Each row was made from one small tree. Brackets hold a mark, then the marks that hang from it, in the order of their numbers. Every link used is in the known rows. Write each row's tree.
In the rows, 128 means zero.
Known rows
[J388 J153 J164 J248 J573 J719 J772]: [ 62 102 161 128  98 153 156  96 170 153 104 147  19 111  37 160  78 107
 121 167 100]
[J388 J164 J573 J719 J772]: [ 94 121 156 117  89 141 141  99 154 151  99 147  45 133  50 144 110 133
 126 158 110]
[J388 J164 J772]: [104 118 138 118  91 126 144 127 131 128 108 132  84 123  95 129 127 119
 117 142 125]
[J164 [J760 [J498 [J388 J153 J248 J573 J719 J772]]]]: [ 80 101 178 164  92 172 148  89 140 114 113 135 100 103  89 111 103  47
 149 188 112]
[J909 [J388 J153 J398 J573 J719]]: [107 119 139 134 130 146 106 123 186 140 137 169  79 122  94 144  71 146
 152 173  99]
[J229 J772]: [126 119 152 128 145 142 126 123 116 125 111 135 135 126 135 127 134 137
 126 124 129]
[J398 [J388 J153 [J164 J760] J248 J573 J772]]: [ 79 102 137 135 108 161 158 133 179 136 103 136  54 118  69 143  76  82
 124 169 105]
[J229 J153 J573]: [157 118 162 115 158 138 121 124 122 123 118 144 137 111 139 107 145 134
 123 102 150]
[J388 J153 [J164 [J760 J498]] J248 J398 J719 J772]: [ 33  77 175 155  94 193 164  94 185 131 130 139  44  91  56 140  61  50
 132 200 105]
[J909 [J388 J153 [J164 J760] J398 J719 J772]]: [ 84 103 147 136 102 154 132 132 182 117 123 157  70 114  88 131  74 112
 148 189  98]
[J398 J388]: [124 126 107 125 140 146 125 154 157 132 136 132 125 143 126 138 104 132
 115 133 123]
[J398 [J388 J164]]: [111 124 109 122 125 151 130 156 166 129 132 134 118 146 110 137 102 127
 113 133 116]
[J398 [J388 J248 J573 J772]]: [ 98 114 120 125 131 149 128 138 162 149 123 141  74 123  98 152  80 121
 109 152 116]
[J229 J153 J772]: [136 109 172 127 161 151 126 122 120 113  92 141 140 117 141 117 145 146
 116 108 138]
[J388 J248 J719 J772]: [ 80 108 139 128 128 150 134 115 143 139 132 133  77 110  99 154  88 120
 108 153 115]
[J164 [J760 [J498 [J388 J248]]]]: [ 91 106 160 166 105 170 134 108 128 101 131 127 149 104 127 101 111  46
 148 168 118]
[J398 [J388 J248]]: [102 116 104 131 150 157 122 155 163 133 147 132 123 128 129 148  81 119
 107 135 116]
[J909 [J388 J248 J772]]: [106 115 118 126 125 127 108 151 140 114 135 147 109 104 140 135  86 131
 126 153 110]
[J164 [J760 [J498 [J388 J398 J573 J719 J772]]]]: [ 86 105 177 162  92 175 135  88 145 120 121 141 106 109  93 108 106  60
 153 192 117]
[J164 [J760 J498]]: [121 115 154 152 105 155 146 110 125 105 118 114 145 116 127  97 135  64
 154 156 129]

Which tree is each row?
[105 112 162 162  98 162 136 107 124 100 124 127 151 114 126  94 127  55
 152 168 122] => [J164 [J760 [J498 J388]]]
[ 49  99 175 153  88 168 145  94 161 130 109 156  56 106  53 137  77  71
 132 189  92] => [J498 [J388 J153 [J164 J760] J248 J573 J719 J772]]
[156 109 186 115 176 151 119 119 110 120 100 151 144 109 145 106 151 143
 121  98 151] => [J229 J153 J573 J772]
[ 90 109 145 144 111 162 136 120 166 125 132 136 111 117 101 123 100  88
 145 160 117] => [J388 [J164 J760] J398]
[ 64  94 142 141 107 184 162 131 182 124 121 130  70 121  73 140  72  72
 117 177 104] => [J398 [J388 J153 [J164 [J760 J498]] J248 J719 J772]]
[ 70  97 170 166 102 183 134  98 145 113 136 136 117  99 108 112  93  50
 143 190 116] => [J164 [J760 [J498 [J388 J248 J398 J719 J772]]]]
[ 99 112 143 139 130 139 140 107 151 146 119 138  77 107  90 147  92 104
 134 144 113] => [J388 J153 J248 J573]
[ 84 108 132 128 132 160 143 126 181 154 120 144  46 127  70 163  67 121
 110 165 106] => [J398 [J388 J153 J248 J573 J719 J772]]
[ 53  84 159 163 107 185 153 108 178 122 140 133  92  90  89 127  72  42
 144 177 110] => [J388 J153 [J164 [J760 J498]] J248 J398]
[107 118 136 122 122 149 146 125 174 153 109 144  49 142  67 153  90 134
 117 164 112] => [J398 [J388 J153 J573 J719 J772]]
[ 95 112 139 129 120 137 120 125 164 133 120 158  60 108  90 148  70 133
 136 172  96] => [J909 [J388 J153 J248 J573 J719 J772]]
[108 120 120 119 130 152 133 143 162 140 127 136  88 144 100 148  96 140
 105 152 118] => [J398 [J388 J719 J772]]
[ 85 115 166 145  77 146 133 105 136 124 101 152  87 117  79 116 113  84
 138 174 109] => [J498 [J388 [J164 J760] J573 J772]]
[ 82 105 124 128 137 161 146 140 174 141 132 136  68 126  91 160  70 118
 101 159 109] => [J398 [J388 J153 J248 J719 J772]]
[ 79 105 159 132 118 147 150  93 158 156 108 144  29 107  57 160  81 113
 122 167 108] => [J388 J153 J248 J573 J719 J772]
[ 65  94 169 141  94 168 165 102 180 136 112 141  42 114  53 138  87  87
 137 190 109] => [J388 J153 [J164 J760] J398 J719 J772]
